In the rows, 128 means zero.
Known rows, with every step that occurs:
Q -> L: [150 154 131 115 132 137 116 113 138 108 148 121 116 119 119 116 137 122
 112 167 149 140 120 137 117 130 134 111 131 143 140 100 128  92 121 128
 107 116 107 112 149 114 121 156 118 135 148 119 115 132 133 150 111 136]
R -> V -> W -> Q -> N: [108 167 125 154  99 143 116 112 153 155 107  69 128 149 168 113 160 111
 153 105 179  97  81 100  63 147  55 176 158 199 128 154 108 118 108 160
 170  84 158 202  96 127 147 120  86 103 111 131  79 146 183 131 121 102]
E -> V -> W -> Q -> L -> K: [162 166 137 153  84 142  96 102 133 128 129  68 110 125 118 151 142 156
 141 136 202 149 125  74  61 124  94 164 138 166 179 165 122 119 114 151
 135  99 160 163 117 147 126 150 112 134 131  79 104 154 146 124  52  96]
N -> Y -> E -> Q -> L: [178 156 135 120 114 154  87 100 131 126 149 156 124 135  84  71 147  95
  51 136 153 150 146 129 153 123 135 110 198 106 150  90 143  99 118 141
 128 101 160 121 106  94 131 174 102  92 218 123  69 137 134 107 105 176]
W -> Q -> E -> V -> R: [ 98 110 159 163 128 173 130  93 136 123 109 104 138 126  99 175 136 142
 105 146 164 120 105  84 108 113 131 143 145 151 186 119 141 117 147 145
 177  93 129 135 131 143 126 114 125  89 103 147  58  87 138 100 114 107]
E -> Y -> N -> Q -> L: [124 163 136 143 168 197  84  76 124 135 122  71  99 106 161 144 122  67
  96 181  80 123 103 142 102 113 129  79 135 141 137 105 127  66 142 131
  87 128 108 161 148 127  99 132 123 118 186 155 102 143 121 154  98 135]
V -> E -> Y -> H: [117 118 167 136 138 166  96 104 111 115 122  61 129 126 155 142 134  95
 121 128  52 134 127 101 171 136 133  62 117 117 145  97 106 166 115 145
  99 114  83 150 177 151 132 161 158 147 169 166 108  81 108  98 165 185]
E -> Y -> N -> Q -> L -> K: [147 171 145 135 164 190  79  75 119 129 127  73  87 120 178 160 122  86
  99 183  92 126 122 116  86 112 123  88 141 121 145 131 130  61 142 135
  89 146 117 157 174 119  67 136 149 123 160 130 105 144 127 162  63 138]
W -> V: [112 113 128 104 126 126 130 111 149 110 100 119 145 113 126 125 125 133
 110 135 102 135 127 124 125 161 126 115 122 136 131 164 122 129 128 123
 135 134 142 152 133 135 129 121 120 139 128 103 136 129 125 120 124 102]
L -> K: [155 137 138 125 119 116 122 124 121 119 130 129 119 144 140 143 130 137
 130 126 146 138 160  96 116 125 113 140 133 110 132 149 130 119 137 138
 129 148 134 128 152 123  99 138 147 130 101  98 134 125 128 133  97 127]
Y -> N -> Q -> E: [121 146 113 154 136 205 106  88 107 173  94 105 124 113 159 152 142 129
 110 166 117 120  85 165 118  93 128  91 147 138 162 119 143 112 179 128
 114 144  94 134 130 113  88 107 143 103 123 172  71 151 124 131 128 109]
R -> V -> E -> Y: [112 139 168 139 134 160 122 117 137 111 129  78 121 125 200 140 163  96
 120  91  55 149 110  85 134 120 120 116 142 130 105 124 112 135  96 134
 126  96 114 169 192 129 119 150 126 121 167 156 124  84 131 115 153 171]
V -> E -> Q -> N -> Y -> H: [162 140 152 122 132 193  91  75 140 133 102  89 128 132 140  79 170  96
  91 141  94 112 126 119 186 155 116  65 123 136 185  68  93 150 162 181
 175  94 104 150 103 132 111 178 116  93 167 171  17  92 116  76 181 215]
R -> V -> E -> Y -> N: [102 141 161 147 147 189 103 119 143 150 109  57 105 124 204 165 189  88
 129  92  44 140  67 114 149 123 126 108 150 118 131 104 101 131 110 130
 119 113 112 158 189 119 105 151 127  97 168 140 119 102 137 110 152 163]
E -> Q -> N -> Y -> H: [166 129 154 114 121 175 105  92 154 129 114 103 125 148 114  68 148  84
  98 154 122  95 135 125 151 160 103  88 132 131 175  86 105 116 154 182
 176 105 123 144  86 123 106 156 116  75 172 174  24 117 128 112 153 189]
V -> W: [142 141 114 135  89 125 106 126 118 153 121 111 130 122 137 119 119 146
 148 114 131 129 108 119 117 131 105 139 140 147 128 149 128 157 115 133
 120 111 127 151  95 140 148 107 118 150 129 123 124 150 137 109 118 112]
R -> V -> W: [142 141 135 140  80 130 126 145 151 142 143  99 116 135 164 126 152 132
 163  90 130 130  97 111 105 135  89 157 152 159 107 162 118 132  98 146
 139 105 137 159 133 119 147 108 113 118 132 135 113 160 153 113 122 108]
R -> V -> W -> Q: [114 153 132 166  94 146 115 131 138 152 136  97 127 135 163 137 145 109
 165  87 157 121 101 104  70 134  73 166 157 186 116 160 108 125  98 150
 165 102 158 191 129 143 151 121 105 117 137 120 106 151 160 110 127  97]
R -> V -> W -> Q -> L: [133 180 137 152 101 148 104 120 152 135 156  86 119 126 155 122 156 104
 153 120 174 134  96 114  64 132  82 148 163 195 132 136 110  90  87 151
 144  94 139 177 146 123 146 145  99 127 153 116  99 158 168 134 116  98]
V -> W -> Q -> N -> Y: [143 157 123 125 103 154 100  96 134 157 111  92 132 129 144  86 121 111
 121 118 165  98 119 112  67 142  78 170 158 200 140 126 106 127 119 155
 165  86 178 207  29 136 142 129  73 116 139 127  68 131 148  80 139 125]
Y -> N: [122 138 123 138 137 155 114 122 128 160 110 101 117 127 134 153 151 122
 138 126 118 121  93 152 144 130 136 115 131 116 156 108 114 124 147 130
 122 149 126 126 124 119 117 132 131 101 122 113 117 148 135 128 133 124]
Q -> N -> Y -> E -> V -> W: [157 132 121 127  38 135 103 109 143 132 111  76 128 133  97  90 149 177
  89  92 158 121 101 104 107 142  98 181 169 146 153 141 148 150 102 142
 119  82 212 160  16 106 156 131  48  78 168 132  53 149 126  75  92 123]
N -> Q: [120 134 119 138 145 152 121  99 109 125 136 125 129 109 152 127 103 123
 117 147 115 118 142 130 103 127 115 112 113 146 114 151 134 113 157 135
 132 139 133 154 123 145 117 114 127 127 131 162 114 150 112 135 118 116]
W -> V -> E -> Q -> N: [118 142 112 108 156 159  97  58 156 126  38  93 151 113 152  90 171 124
  65 142  86 131 112 112 170 176 109  91 133 147 171 140 120 154 164 143
 176  92 118 160 115 157 123 158 117 125 119 123  76  90 145 125 141 152]
W -> V -> R: [103 104 144 103 161 129 132 105 157  88  98 138 146 112 127 140  97 126
  98 139  93 120 125  97 129 174 130  98 126 134 136 151 125 108 138 136
 158 124 131 152 150 146 140 104 124 132  96 112 107  97 138 106 120  99]
R -> V: [126 125 146 137 114 131 142 150 154 120 150 118 116 141 151 134 155 119
 144 103 132 129 114 115 112 134 113 139 136 136 112 138 119 104 108 139
 145 124 132 140 175 108 123 122 123  99 134 142 121 136 144 138 128 126]
R -> V -> W -> Q -> E -> Y: [108 153 153 158  85 180 109 114 124 154 116  74 139 137 181 131 146  78
 130 101 127 134  93  97  70 103  73 143 202 173 126 155 138 121  85 142
 133  80 118 185 141 133 127 105 137 122 165 150  93 113 166 100 125 113]

Rows:
[124 116 131 145 101 185 121  93 118 126 111  91 134 109 134 142 135 160
 104 160 136 133 117 117 109  94 126 122 128 146 156 147 156 124 161 137
 123 115 120 128 122 133  97  95 127 100 137 190  68 147 112 121 104 101]
N -> Q -> E -> V
[121 141 147 143 131 149 132 129 147 120 138 101 123 125 183 145 173 128
 140  94 101 148 100 105 139 131 124 126 128 136 131 117 112 148 119 140
 140 108 111 147 191 123 129 154 118 115 127 146 114 110 132 111 163 143]
R -> V -> E
[100 151 121 141 153 140 117  96 133 142  94  93 138 142 134 123 136 109
 112 143 166  93 118 121  83 150  94 146 127 171 148 120 118 106 137 140
 161 105 151 177  90 137 128 143 106 110 106 124  85 111 155 148 132 119]
W -> Q -> N
[137 143 122 135 148 161  99  94 121 150  99 125 134 114 146 112 159 121
 101 115  94 152 124 121 192 122 132  94 129 115 158 121 123 164 161 137
 161 103 108 126 141 152 132 158 139 129 153 141 101 102 127 107 147 176]
V -> E -> Q
[128 123 118 156  50 125 102 129 127 137 119  83 129 134  93 132 150 176
 119  85 152 147 103 102 135 130 117 171 166 119 147 172 157 168 107 129
 106 103 181 135  76 129 179 117 103 113 163 116 113 167 131 103  74  96]
Y -> E -> V -> W
[127 157 113 157  88 164 100 104 100 177 105 106 152 125 137 132 132 141
 135 130 168 129 102 131  92 106  94 137 175 179 156 137 143 143 132 137
 136  98 123 157  98 141 140 113 140 152 124 131  87 130 152  96 134 102]
V -> W -> Q -> E
[119 126 142 145  96 152 111  97 133 126 111  83 134 143  92 110 154 128
  72 103 181 114 128  98  83 140 109 181 154 148 162 122 133 118 119 149
 155  92 225 184  43 113 142 165  65  50 164 128  46 125 130  94 111 126]
W -> Q -> N -> Y -> E -> V
[116 151 117 156 109 141 100 114 112 167 111  99 138 126 138 128 111 127
 153 114 152 120 115 114  88 128  91 151 145 174 133 158 118 149 122 140
 146 110 158 181  93 160 158 128 124 147 128 108 113 147 152 101 120 106]
V -> W -> Q
[144 127 133 119 100 131 114 127 113 121 148 154 133 136 102 104 119 116
  89 102 129 136 143 126 127 129 133 145 171 106 115 116 138 129 113 133
 113 130 184 137 100  92 146 152  98 101 181 121 102 133 118  81 127 148]
N -> Y -> E
[131 148 136 121 138 163 119  97 141 136 114 112 129 133 138  90 126  94
 105 134 166  93 132 113  72 146  93 154 138 179 139  95 110 101 130 157
 166 101 173 189  62 123 120 148  83  95 135 133  57 111 137 104 148 142]
W -> Q -> N -> Y
[124 161 116 131 153 166  95  77 136 144  72 100 135 128 155  95 179 121
  88 134 105 125 106 122 172 142 107 107 131 130 171 103 122 156 168 148
 170  88 102 135 107 146 125 155 113 113 127 148  68  92 141 137 150 183]
V -> E -> Q -> N
[147 169 141 134 150 136 108 102 122 120 146 108 118 140 134 144 134 109
 125 164 193 136 155  96  63 131 108 133 139 149 154 129 117  79 129 140
 134 131 143 153 174 126 101 174 143 141 117  84 116 122 147 152  88 120]
W -> Q -> L -> K
[128 117 156 126 109 136 123  95 156  90 120 116 127 146  77 115 138 149
  60 114 144 101 109  72 120 154 131 168 161 121 157 103 149 109 118 158
 159  87 195 138  61  95 139 125  59  46 136 147  35 101 128  89 105 143]
Q -> N -> Y -> E -> V -> R
[155 134 134  95 119 139 126 103 152 125 122 119 122 133 136  82 131 114
  95 134 136 103 131 129  99 144 110 141 134 158 135  91 121 108 126 148
 145 101 156 155  67 105 105 135  84  96 140 143  71 116 126 103 148 152]
Q -> N -> Y
[130 143 143 150 136 169 113 109 150 140 112 120 126 122 170 115 188 106
 121  92  96 151 114 107 176 124 117 108 148 121 142 125 107 143 141 146
 179 100 108 134 175 134 120 155 123 100 153 155  92 109 144 115 159 173]
R -> V -> E -> Q
[159 156 128 125 143 150 102  97 145 123 126 126 116 122 109  95 153  99
  94 163 148 143 128 131 149 127 132  99 148 126 158 108 133 101 135 144
 144 103 101 108 140 129 117 156 130 120 170 132  97 130 138 152 107 158]
E -> Q -> L
[122 152 108 142 128 139 101  85 131 143  79 120 147 159 100  89 164 115
  62 131 147 116 124 129 155 150 105 128 177 102 151 128 152 117 140 142
 149 105 155 126  79 113 138 143 119  83 152 125  68 125 155 147 102 152]
Y -> E -> Q -> N
[102 138 134 155 166 197  91  92 112 151 103  79 106 109 170 150 113  75
 114 141  57 111 105 128 108 116 125 101 125 125 124 138 124  93 152 129
 105 143 130 168 122 143 108 108 132 105 162 159 113 145 115 130 112 133]
E -> Y -> N -> Q
[137 155 120 131 151 152 108  90 124 106 150 121 116 104 144 118 110 117
 106 184 140 126 132 137  94 120 131 100 121 164 127 120 136  75 146 135
 112 128 112 143 146 126 116 135 121 139 145 158  96 154 119 155 107 118]
N -> Q -> L
[ 82 133 132 135 178 203  79  61 120 135  62  55 132  78 199 151 125  96
  86 138   4 139 100 123 137 147 130  64 119 142 137 151 109 138 158 124
 112 135 124 205 150 159 109 130 133 138 157 141 117 116 108 100 135 128]
W -> V -> E -> Y -> N -> Q
[158 149 133 114 144 181 100  71 146 141  88 118 129 115 152  65 165 112
  72 127 104 129 122 116 168 133 111 112 136 139 167  82 117 144 156 163
 172  81 125 153  82 132 114 169  96  98 162 163  45  91 127  92 165 198]
V -> E -> Q -> N -> Y
[143 158 118 140 130 145  89  95 127 131 128 141 132 141  84  96 157 106
  64 147 162 152 133 134 164 128 135 106 187  98 157 115 154 100 122 133
 118 108 135 106 139 108 144 167 135 114 189 121  94 139 141 152  86 156]
Y -> E -> Q -> L
[121 158 123 167  75 138  82 102 126 136 132  60 130 125  80 135 146 156
 107 122 200 152 103 103  98 132 108 164 169 159 168 155 142 129  96 137
 111  91 187 163  86 131 176 159  92 116 175  98 104 165 146 117  66  93]
Y -> E -> V -> W -> Q -> L
[116 111 134 146  85 123 119 131 127 114 125  99 136 139  79 143 154 163
  98 101 152 143 119 100 142 127 141 157 147 101 148 153 152 144 117 130
 112 118 186 119 111 115 153 143 108  88 155 121 116 140 119 118  85 111]
Y -> E -> V
[113 171 135 147 184 216  73  62 110 135 109  51 104  86 188 147 141  87
  94 168  54 141  90 135 127 113 148  64 123 140 150  94 116 104 152 129
  84 114  90 170 161 134 106 163 133 132 178 160  94 119 110 132 127 164]
V -> E -> Y -> N -> Q -> L
[153 168 126 131 151 173  86  83 130 129 119 116 124 108 136 103 166 117
  87 155 118 167 115 127 177 120 139  80 139 127 169  93 129 134 149 142
 137  94  87 118 161 141 124 182 133 134 164 132  90 101 128 128 134 178]
V -> E -> Q -> L
[158 131 130 131 110 152  97 113 116 139 130 168 134 139  91  80 145 100
  69 104 121 138 157 125 164 126 131 129 181  94 131 118 140 123 128 141
 150 117 182 128  85 109 139 156 113  85 205 125  73 133 121  86 125 178]
N -> Y -> E -> Q
[115 111 147 155 134 190 129  79 135 108 106 113 130 109 124 161 116 161
  94 163 127 117 108  91 117 105 136 113 131 145 162 139 163 102 167 148
 153 107 115 127 136 137 109  77 121  90 110 195  38 114 114 109 103 108]
N -> Q -> E -> V -> R
[161 186 143 153 100 144 105 119 143 134 157  87 109 147 175 146 149 115
 152 120 190 139 122  80  44 136  70 156 167 177 140 163 115  87  95 153
 144 113 150 176 176 119 118 150 123 136 127  89 103 157 170 138  77 106]
R -> V -> W -> Q -> L -> K
[144 119 127 138  39 157 110 116 132 152 104  77 133 116 120 136 153 183
 124 121 158 149  82 119 121 103 114 150 154 147 173 150 157 164 128 132
 112  91 118 114  85 127 126  99 123 123 134 146  91 141 133  91 102  99]
Q -> E -> V -> W
[130 163 116 146 163 189  97  84 128 142 123  88  99 103 152 141 132 112
 114 185 124 122  94 156 106 123 137  89 120 148 153 103 120  80 165 139
 106 145 107 141 142 114 109 136 120 107 149 147  93 170 124 159 103 113]
Y -> N -> Q -> L
